Every row comes from one small tree of marks. Brackets hold a mark, then the marks that hang from it, in alphabetical order. Every link used is in the known rows. Which tree was each row made from?
Known rows
[volat losuviv saka [tezi moraf]]: [  0   7  19  -2 -15  -5   0  -2  40   3   4 -18  14  -8 -25 -36  -8  -3
  -1  -1   8  -9 -10  18   5  10   2 -55 -13   0]
[tezi moraf [pagor losuviv neso]]: [ -3   3  10 -18  -9   5 -10  -8  -8   0  -1   1  16  21  -6  -1  -3 -17
  -8  -9   0 -10  -5  -6 -14 -15  -9   6  -3  -6]
[pagor [losuviv neso volat]]: [ -2   1  -7  -3   6  -1   4   5  13   6 -14  16 -10  -1  -5   3   1   4
  -8   1   1  15  11  -6   6   7  -1  35  19  -6]
[neso losuviv [tezi [pagor saka]] volat]: [  4  -8  -8 -24  11  15  -2 -15 -29  -9  18   7   1  -1   9  18 -11  -3
   8   0  -2  18  -3   1   3 -20 -12  24  10   5]
[volat [losuviv [neso moraf]] saka [tezi pagor]]: [ -3   0  11   1 -12  -2   4   0  27  -5   0 -21   6  -5 -28 -24  -9   3
   5  -5   3   7  -1  32  16  -4   2 -50  -4  -6]
[saka [neso losuviv [tezi moraf] volat]]: [  0   1 -11 -17   8   7  -1  -8 -29  -4   7   0 -20  -2   6  20  -6 -20
  22   2   1  -2   9 -16   6 -13  -8  29   4  12]
[pagor [neso tezi volat]]: [ -5  -5 -16 -11   4   2  -7 -11 -17  -5   2  -3  -4  -6  14   2  -2   1
   7  11  -3  17   1   4  17 -17   0  36  10   6]
[pagor [losuviv saka tezi]]: [ -2 -14  11  -2  12  -2   3   5  15  -5 -14  15  -1  10   6  20  -7  19
 -11   8  -2   1  -9 -10  -7   5  -8  17   4  -4]
[moraf [volat losuviv [saka neso tezi]]]: [  0  -4  15  23 -16  -1  -3   8 -13   6   0  -8  22 -13   2   1   1 -19
   5  -5   1 -30   9  -6   7  19  10 -54   0   3]
[tezi [pagor [losuviv [neso moraf]] volat]]: [ -2   4  14  -9  -4   3  -2  -3   6 -13  -3   3   0  17 -12  14   5   0
  -6   1  -1  25   0  -3  -5 -18  -6  19   1 -13]
[saka [moraf [volat losuviv]] tezi]: [  4   6  14  22  -6  -2  -2  11 -24   7   3   4  11  -6   8  -9   3  -2
   3  15  -5 -23  17 -15   1  18  13 -17   3   0]
[tezi [moraf [pagor saka]]]: [  7   7   6  -1  -3   3  -3   2 -10   8   8   6   7   3  -5 -14  13  -5
  -7 -19   1 -10  -8  -2 -22   0   0  -9  -2   2]
[saka [neso tezi]]: [  0  -3 -12   1   0   4   1   2 -28  -1  -1   1   2  -6  15   1   1  -9
   6  -4   0  -7  11 -13   6   0   2   7  10   5]
[losuviv neso [tezi moraf] volat]: [  6   6  -1   0  16   1  11   7  -3   7 -23   7 -34  13  -4   6   5   8
 -12   2   3   3  -2   0   0  21   0  35   6   2]
[volat [saka [neso losuviv]] [tezi [moraf pagor]]]: [ -2  16   1  -5 -12  -3  -2   0  28   6  13  -4  10  -6 -17  -9   0 -22
  22 -26   8 -10  -2   0  -1   6  -2 -51 -10  10]
[volat [losuviv saka [tezi moraf]]]: [  4 -11  18   2   7   0   7  11   3  -2 -22   0 -14   9  -6  -2  -7  11
 -10  15   0 -15 -14  -3 -15  10  -5  -9  -8  -3]
[tezi moraf [pagor saka volat]]: [  8   7  18 -16  -3  11  -1  -8 -16  -3   6   1  18  24  -5  -4   8 -14
 -17  -5   4   4 -24  -7 -26  -7  -4  -1 -12  -6]
[volat losuviv]: [  4  -5   8   3  -5   1  -1   7   5  -4  -2  -1  10  -8  -6 -23  -2   3
  -2  11   1   0   7   3   1   2   4 -18   4  -5]
[neso [volat tezi]]: [  1   4 -11  -9   3   0  -3  -8  12  -6  14  -6   6  -7  -6 -14  -4  -1
   9   3   3  23  -2   2   8 -10   3  -1   1   8]
[pagor [losuviv [neso moraf] saka tezi] volat]: [ -6  -9  19   2  10  -6   6   2  24 -11 -24  11 -20  16  -2  39   5  26
 -12  15  -3  25 -13  -2  -3  -2  -8  33   0 -10]
[volat saka [tezi pagor]]: [  2   5   3  -9  -8   0   1  -4  25  -4  12 -13  29   5 -11 -26 -11  -6
   3 -11   6   0 -10  14   5   0   1 -41  -7   1]
[tezi [moraf volat]]: [  7  15   1   3  -1   3   1   6  12   3  -5  -2   3  11   1 -14   5 -12
   5  -6  -1 -20  -2  -7 -10   7   4   6 -14  -1]
[neso [tezi pagor] volat]: [  5  -4 -15 -17   9  12   0  -6 -29 -11   9  -4  -3   3   7  -5 -12  -4
  10   2  -4  12   4  -4   5 -18  -5  22   8   4]
[pagor [volat [losuviv neso]]]: [  4   1  17   5  -6   0   1   9   9  -5 -19   5   3  -1 -12 -11   8   5
  -4  21   3  27  -2   1   6   5   7  -5   6 -10]
[neso moraf tezi]: [ -3  -2  -9  -2   2  -2   3  -5  -8  -5   6  -9 -13  -7   8  -6   0  11
   5   5  -4  -2  13   9   7 -11  -2  21   1   0]
[tezi pagor]: [  7   0   0  -9   1   6   0   3 -13  -7   3  -1  16  12   1 -16  -4  -9
   0  -2   0  -4   3  -7  -6  -9   0  -4   0  -3]
[volat losuviv [tezi moraf pagor]]: [  6   8   8 -12 -15   7   0  -1   4  -3   4 -10  14   3 -23 -38 -11 -11
  -1  -5   5  -7  -6   3 -13  -3  -1 -52  -9  -2]
[moraf [losuviv neso saka] pagor [volat tezi]]: [  5   6 -29  21  -4  -5  -1  19  20   9 -20   5  -2  -4  -1 -13   0   5
   8 -12  -5   3 -17   0  -5   5  11 -34  -7  -5]
[tezi [moraf pagor]]: [  8  13  -1  -1  -4   1  -2   9   2   4   2   1   0   6  -8 -23   8  -7
   6 -11   0 -11   4  -7 -16  -1   2 -10  -4   1]
[losuviv [neso [volat saka]] tezi]: [  2  -5  12   4  15  -2   2   1  12  -7  -8  -4 -16   4  -5  20  -2  14
   4   5   1  19  -9  15  25   9   2  21   9   5]
[neso losuviv [moraf volat]]: [  1   9  -5   3   2   0   2  -1  26  -6   6  -1  -5  -1   4   2   3   0
  19   3  -5  -4  13   4   3  -6  -1  14 -12  -2]
[moraf [pagor [losuviv neso]] [volat tezi]]: [  2  20  -9  10 -12   1  -6   8  39   5  -8  15  12  -9 -11 -13   4   2
  13 -20  -2  17   1  -2   0  10   5 -23  10  -2]
[pagor [neso [losuviv tezi]] volat]: [ -3   3  14  -7   0  -1  -4  -7  18 -11  -7  10   3   8   8  25   9   9
   0  23   4  31 -11  -1   4   3  -4  15  -6  -1]

Write each row's tree
[ -3   1  11  -1  16   1   2  -4   1   8   8  24  -3   1   9  21   3  16
 -24  -7   1   6  -3 -12  -5  26  -5  48  13  -1] | [pagor [losuviv tezi volat] [saka moraf]]
[ -2  -8 -21   8  -1  -5  -2  -3 -14  -5   8 -14 -18 -11   7   4  -5  12
   0   0  -6  -6  11   7   6 -14   2  11  -8  -5] | [neso [moraf losuviv] tezi]
[-11  -2   1  -4   7  -9   4 -10  39   0   2  -8 -20  -2   2  19   0  13
   2   6   2   8   2  25  17   8  -8  22  -9   4] | [pagor [neso [losuviv tezi [volat saka]] moraf]]
[ -1  -9   2   0  -4  -4   5   6  22  -1  -9  -1  12  -8  -9 -28 -10   7
  -1  15   3   2 -10   5  -2   2   2 -40  -2  -3] | [volat [losuviv saka] tezi]
[ -7  -8 -13 -14  12  -5   4 -10  25 -11  12  -6 -15  -3  -5   8  -9   7
  19  15  -2  19  -2   8   4 -26  -9   9  -8   6] | [neso [losuviv saka] moraf [volat tezi]]
[ -4   1  -4   3   9  -9  11   2  27   6  -6 -11 -21  -2  -8  -7   4   6
  -2   0   2   3   8  22  18   5   3  25   1  -2] | [losuviv [neso moraf] [volat saka]]
[ -3  -9   6   3   3   0   2  -5 -32  15  -5  21  -2  -7   2  27   7   4
 -25   0   1   6   7  -8  -3   8  -1  18  29  -1] | [pagor [losuviv neso volat] [saka tezi]]
[  4   9   3   8  -8   7 -10   3  21   6   8  20  23  -7   2  -2   8  -1
  -2 -26  -4   2  -3  -7 -17   5  -1  -6   3  -5] | [moraf [pagor losuviv saka] volat]
[  6   2  11   8  -7   3  -1   3 -12   2   6  -9  25   9   5  -2  -4 -14
   2  -5  -2 -24   2  -2   0   6   5 -34  -6   2] | [moraf [volat [saka [tezi pagor]]]]
[  1  -9  11  -7   6  -5   5   1 -26   5  -7   6  -8  13   5  24  -3  -4
   2  23   0 -25   2 -17 -13  -8  -6  -5  -1   4] | [neso [losuviv [saka [tezi moraf]]]]
[ -2   2 -14   1  10  -4  11   4   4   4 -10  -2 -28   0  -4  -5   8   6
  -2   3  -1   9  15  12   7  -1   3  39   8  -2] | [losuviv [neso moraf] volat]
[ -3 -13  21  15 -14  -4  -2   5 -26   3   4 -10  19 -14  -4   4  -1 -14
  -1   2   4 -25  12  -4   9  11   7 -55   8   5] | [volat losuviv [saka neso tezi]]
[-18  -3  -8  -9  -2  -9  -2 -16  32   6   5  -9  -9 -11   3   4  -6  10
  -6  -4  -1   5   4  20  18  -4 -10  33   2  -1] | [pagor [losuviv [volat saka]] [neso moraf tezi]]
[ -3   7 -22 -16  -5   4   1  -7   6   4   2  -3  14   3  -2 -30  -2 -11
  -6  -5   6  13  -4   7  -2  -3   0 -10  -1   2] | [losuviv [volat [tezi [pagor neso]]]]
[  1  14 -12   4  -8   2  -9   6  23   2  -3  11  10  -3   8  -4  10  -7
  22  -4  -4   5   3  -1  -1   0   2  -5  -3   1] | [moraf [pagor [neso losuviv]] volat]
[ -3  -6  -8  -7   8   2   7   4 -32   5 -15  -1 -11   9  13   5  -4 -13
   2  -2   0 -27  -6 -19 -10  -5  -4  13   0   4] | [losuviv [saka [neso [tezi moraf]]]]
[  6  15  -8   0   0   5   2   2   0   4  -7  -3  -6   4   9 -12   0  -4
   7  -2  -3 -17   0  -5  -3   6   1  14  -7   1] | [neso [tezi [moraf volat]]]
[  5  -4 -14   7   0  -5   0   2 -37  13   3  -6 -16  -1   0   5   1 -10
 -19   2   1 -23   9 -15 -13   3   5  -2  -5   1] | [saka [tezi [moraf [losuviv volat]]]]
[  3  -3 -13  18   9 -10   2  10 -50  15  -4   7 -20  -3   9  15   5   2
 -14   8  -2 -10  15 -17   8  13  14  25  13  -1] | [saka [moraf [losuviv neso volat]] tezi]
[ -7  -2  -1  22  -4 -10  -8  -3  30  -2  -1 -21  -4   0   6  18   2  11
  -3  -8  -5 -11 -13  24  12   5   5  -4 -28  -4] | [pagor [neso [moraf [losuviv tezi] [volat saka]]]]
[ -6  -8   0  12  -5  -4   0  -3 -48  -1  11  -8  -1  -5   7  21  10 -13
   2  -2  -2 -21  23 -12  -2  -9   4 -14   5   7] | [saka [neso moraf] tezi]
[  5  -6 -18  10  11  -2   2   7   0   1  -3   1 -20  -4   6   6  -3  12
 -16  -2   1   3   0  -4  -2  15   3  14  -5  -2] | [moraf [losuviv tezi volat]]
[  3   9   5  -8   1   5   0  -6 -17   3  21   5  27   7   1 -17  -1  -3
  -6 -11   3  -1 -12  -2  -7   2   4  -9   1   1] | [volat [tezi [pagor [saka moraf]]]]
[  0   4 -17   3  -3  -1   0   2  -3  -3   9  -5 -14 -12   5 -15   4  11
  12  -8  -6   2  15   8   0 -10  -1   3   2   2] | [neso [moraf pagor] tezi]
[ -6   2   2  -5  -7  -5   0  -5  26  -1  12  -5  19  -9  -5   2  -6 -15
  18  -7  10   0  -1   2  14   6   0 -37  -3   7] | [volat [saka [neso losuviv]] tezi]
[-11 -10 -10  -8   4   1  -6 -23 -23  -3  14  -9  -9 -10  13  15   5   8
  -3   2  -5  17  -4  19  10 -25  -4  42   4   5] | [pagor [neso moraf tezi volat] saka]
[  4 -16   2  -3   4   2   5   5 -45   0  -5   2  12  16  11   7  -6  -6
  -7  14  -3 -19  -1 -15 -15 -12  -1 -18   5   0] | [losuviv [saka [tezi pagor]]]
[ -2 -19  -8  13  12  -8   3   6   0  -8  -7  -9 -24   6   7  24  -5  22
 -10   5  -6 -10  -8   2  -7  -8  -2   9 -17  -6] | [neso [moraf [losuviv saka tezi]]]
[  5   1   6  24  -9  12  -3  13  -6   3  -4  12  10 -15   3  -1  10  -3
  -1 -27  -1  -6  -7  -6 -15  26   4 -40   2   2] | [moraf [pagor [saka neso]] [volat [losuviv tezi]]]
[  4  -5   2  -8  16   4  -1  -3   5 -14   6   7 -15   0   3  26  -5  10
  13  14   0  23   3  -2   9  -2  -6  28   4   8] | [neso [losuviv tezi] volat]
[ -5   3   0  -1 -12  -2 -14   1  14   2   2  13  17  -3   0  -5   7   0
   1 -10  -2   9   5  -4  -5  -7  -2  -4   8  -3] | [moraf [pagor losuviv neso]]
[ -6   1  17   0  -8   1  -6  -9 -15   4   2   7  15  -8  12  -7   9  10
 -15  18   0  18 -15   4   5   6   4  14   5  -5] | [pagor [neso tezi] [saka moraf] [volat losuviv]]
